Every row comes from one small tree of marks. The marks that hang from a mark follow it in brackets, in the order of their numbers. Every link used is in the known rows. Which tree was each row made from?
Known rows
z_655{z_366{z_642{z_532} z_847}}: [-0.439 0.258 -0.684 0.763 1.859 1.663 -1.255 0.153 0.070 0.279 -1.310 -0.846 -1.589 -1.213 4.994 -0.476 -0.743 1.005]
z_847{z_450 z_642 z_655}: [-1.989 0.172 0.920 -0.572 -1.517 -1.840 -0.900 -5.125 -2.693 0.054 1.114 -2.003 -0.992 -3.807 -0.517 -0.018 1.324 -0.404]
z_642{z_366 z_532}: [-0.371 1.144 -1.132 -0.192 0.903 0.323 -0.154 1.372 -1.996 1.413 -1.178 -1.164 0.114 -0.606 1.152 -0.262 0.565 -1.244]
z_532{z_642}: [-0.883 0.862 -0.992 2.080 0.523 0.955 0.087 -0.444 -2.334 0.287 -1.668 -1.153 -0.603 -0.051 0.151 -0.506 0.873 -0.657]
z_655{z_366{z_642 z_847}}: [0.099 -0.075 -1.037 0.834 1.581 1.974 -1.413 -0.445 0.359 -0.005 -0.342 -0.799 -1.732 -1.258 5.391 -0.536 -0.081 0.977]
z_655{z_366}: [0.017 -0.404 -2.386 1.099 0.450 0.854 -0.211 0.571 -0.849 0.441 -0.060 -1.492 -0.694 -1.770 4.358 -0.530 -0.488 0.204]
z_532{z_642{z_366{z_847}} z_655}: [0.121 1.122 -0.947 2.001 1.686 1.869 -1.482 -1.199 -2.659 0.713 -0.867 -1.361 -0.596 0.887 2.698 0.288 1.233 -0.659]
z_655{z_366{z_847{z_450 z_642}}}: [-0.980 -0.437 -0.979 0.082 0.675 1.175 -1.755 -1.808 -0.332 0.357 -0.141 -1.623 -1.243 -3.019 5.744 0.020 -0.633 0.282]
z_759{z_730}: [-0.909 -0.389 -1.909 3.424 -0.635 0.939 -0.737 -0.184 -0.334 -0.114 -1.568 -0.341 -0.861 0.335 3.306 -1.268 -0.442 -0.527]
z_655{z_366{z_847}}: [-0.496 -0.412 -1.695 0.649 1.055 1.727 -1.164 0.023 0.076 0.479 -0.645 -1.110 -0.877 -1.934 5.431 -0.359 -0.550 0.393]
z_532{z_642 z_655{z_366}}: [-0.111 0.481 -1.801 3.254 1.422 1.220 -0.599 -0.353 -3.110 0.369 -1.261 -2.008 -0.846 0.383 3.651 0.059 -0.300 0.237]
z_655{z_366{z_642}}: [0.542 -0.059 -1.690 1.375 1.018 1.021 -0.458 0.158 -0.583 -0.045 0.141 -1.183 -1.586 -1.081 4.366 -0.743 0.017 0.800]
z_847{z_655}: [-0.949 0.308 -0.523 0.410 -0.863 -0.661 0.197 -1.574 -1.830 0.376 0.029 -0.931 -0.208 -1.553 -1.280 -0.746 1.402 -0.185]
z_847{z_450 z_642{z_366} z_655}: [-1.254 0.483 0.317 -1.387 -1.118 -1.411 -1.029 -5.479 -3.083 0.314 1.936 -1.943 -0.678 -4.041 0.694 0.226 2.078 -1.118]
z_366{z_847{z_450 z_642{z_532}}}: [-2.233 0.353 1.332 -0.575 0.434 0.535 -2.352 -2.264 -0.338 0.592 -1.371 -1.328 -1.223 -2.295 1.761 0.133 -0.110 -0.143]
z_642{z_366{z_847{z_450}} z_532{z_655}}: [-0.832 0.679 0.040 -0.449 1.379 0.713 -1.841 0.291 -1.676 1.572 -0.868 -1.591 -0.660 0.069 3.018 0.575 0.313 -0.748]
z_532{z_655}: [0.294 0.081 -0.817 1.954 0.070 0.379 -1.100 0.461 -1.481 0.550 -0.172 -1.595 -0.782 0.694 0.901 -0.289 0.466 0.384]
z_730{z_450}: [-1.837 -0.418 -1.809 0.419 -0.239 -0.558 0.491 0.283 -1.052 -0.423 1.151 -1.717 -0.391 -1.881 2.906 -1.069 -0.063 -0.181]
z_366{z_847{z_450 z_642 z_655}}: [-2.112 0.151 1.267 -0.885 -0.342 0.154 -2.119 -4.348 -0.722 0.270 -0.091 -1.161 -1.089 -3.171 1.094 0.024 0.974 -0.091]
z_532{z_642{z_366} z_655}: [0.435 1.100 -1.377 2.356 1.278 1.235 -0.805 -0.669 -3.435 0.654 -0.517 -1.640 -0.443 1.012 1.920 0.147 1.316 -0.797]
z_642{z_366{z_847}}: [0.310 0.548 -1.153 -0.652 0.854 1.749 -1.532 -0.536 -0.356 0.924 0.314 -0.582 -0.298 -1.039 3.073 -0.224 1.688 -1.098]
z_366{z_642{z_532} z_847{z_450}}: [-1.445 0.417 1.930 -0.149 1.291 0.830 -2.037 -0.858 0.235 0.293 -1.217 -0.828 -2.554 0.231 1.626 -0.209 0.551 0.783]

Write each row's tree
[-1.124 1.235 -0.234 -0.933 1.191 0.608 -0.861 -0.234 -1.509 1.440 -1.482 -0.677 0.110 -1.288 1.381 -0.060 0.740 -1.038] : z_642{z_366{z_847{z_655}} z_532}
[-1.146 -0.697 -0.328 -0.171 -0.642 -1.086 -0.131 -2.725 -2.006 0.050 1.676 -1.930 -1.899 -1.991 2.667 -0.118 1.130 0.328] : z_847{z_450 z_655{z_366{z_642}}}
[-1.347 1.128 1.756 0.145 1.356 0.746 -1.424 -1.597 -0.166 0.197 -1.784 -0.048 -1.601 -0.498 -0.129 -0.669 0.765 0.963] : z_366{z_642{z_532} z_847{z_655}}
[-0.398 1.121 -0.346 -0.012 1.705 1.221 -1.646 0.753 -1.520 1.537 -1.536 -1.122 -0.144 0.120 2.530 0.268 0.176 -0.632] : z_642{z_366{z_847} z_532{z_655}}
[-1.925 -0.378 0.699 -0.720 -0.343 0.272 -1.552 -2.461 -0.399 0.514 0.084 -1.058 -1.229 -1.583 1.435 -0.027 1.221 -0.109] : z_366{z_847{z_450 z_655}}
[-0.314 -0.482 -0.690 0.433 1.258 1.479 -1.607 -0.908 0.205 0.047 0.284 -1.271 -2.196 -1.360 5.834 -0.224 0.032 0.886] : z_655{z_366{z_642 z_847{z_450}}}
[-1.455 0.933 0.893 0.402 1.022 1.174 -2.379 -1.609 -0.399 0.644 -2.134 -0.851 -0.615 -1.914 1.221 -0.148 -0.437 0.224] : z_366{z_847{z_642{z_532{z_655}}}}
[-0.014 0.257 -1.351 1.238 1.292 0.845 -0.259 0.745 -0.874 0.234 -0.806 -1.271 -1.456 -1.019 3.949 -0.652 -0.619 0.854] : z_655{z_366{z_642{z_532}}}
[-1.771 0.245 0.549 0.368 -0.067 -1.104 -1.539 -2.201 -2.531 0.561 -0.514 -2.707 -1.334 -2.413 1.962 0.404 -0.785 0.035] : z_847{z_450 z_642{z_532{z_655{z_366}}}}
[-2.088 0.921 0.772 -1.441 -0.702 -1.784 -0.755 -4.546 -3.470 0.687 0.542 -2.051 -0.554 -3.786 -0.002 0.324 1.170 -1.116] : z_847{z_450 z_642{z_366 z_532} z_655}
[0.173 -0.297 -1.339 1.816 0.990 1.220 -1.671 0.122 -0.899 0.569 -0.320 -1.624 -0.964 -0.318 4.360 -0.027 -0.481 0.818] : z_532{z_655{z_366{z_847}}}
[-0.181 0.830 -0.714 1.759 1.458 1.484 -1.634 -1.490 -2.859 0.721 -0.481 -1.684 -0.903 0.868 3.087 0.503 1.336 -0.742] : z_532{z_642{z_366{z_847{z_450}}} z_655}
[-1.110 0.133 1.795 -0.483 0.455 0.456 -1.909 -3.155 -0.001 -0.158 0.426 -0.576 -2.440 -0.669 1.152 -0.328 1.833 0.766] : z_366{z_642 z_847{z_450 z_655}}
[-0.650 1.221 -0.973 0.750 1.145 1.546 -0.542 -1.879 -2.349 0.558 -1.005 -0.772 -0.256 -0.754 1.680 -0.162 1.761 -1.267] : z_532{z_642{z_366{z_847{z_655}}}}
[-0.015 1.028 0.608 1.674 1.084 0.200 -0.807 0.681 -1.225 0.208 -1.332 -0.988 -1.737 1.095 -0.198 -0.701 0.328 0.958] : z_366{z_642{z_532{z_655}}}
[0.563 -0.049 -0.860 1.911 1.370 1.379 -1.873 -0.238 -0.671 0.255 -0.199 -1.401 -1.583 0.202 4.436 -0.155 -0.150 1.244] : z_532{z_655{z_366{z_642 z_847}}}
[-1.659 0.911 0.850 0.023 0.867 1.196 -2.099 -1.635 -0.119 0.562 -2.304 -0.680 -0.525 -2.380 1.045 -0.322 -0.279 -0.008] : z_366{z_847{z_642{z_532}}}
[-1.542 0.779 0.872 -0.303 0.152 0.762 -1.918 -3.693 -0.505 0.241 -0.949 -0.511 -0.410 -3.094 0.320 -0.406 0.781 0.021] : z_366{z_847{z_642 z_655}}
[-0.863 -0.187 -0.335 0.337 1.575 1.267 -1.414 -0.269 -0.113 0.327 -0.733 -1.322 -2.102 -1.157 5.441 -0.159 -0.617 0.941] : z_655{z_366{z_642{z_532} z_847{z_450}}}
[-0.877 -0.809 -1.410 0.167 0.701 1.323 -1.352 -0.421 -0.073 0.509 0.002 -1.584 -1.339 -1.991 5.934 -0.048 -0.453 0.284] : z_655{z_366{z_847{z_450}}}
[-1.554 0.828 0.075 -1.324 0.856 0.218 -1.009 -0.716 -1.663 1.442 -0.874 -1.142 -0.310 -1.352 1.987 0.253 0.842 -1.109] : z_642{z_366{z_847{z_450 z_655}} z_532}
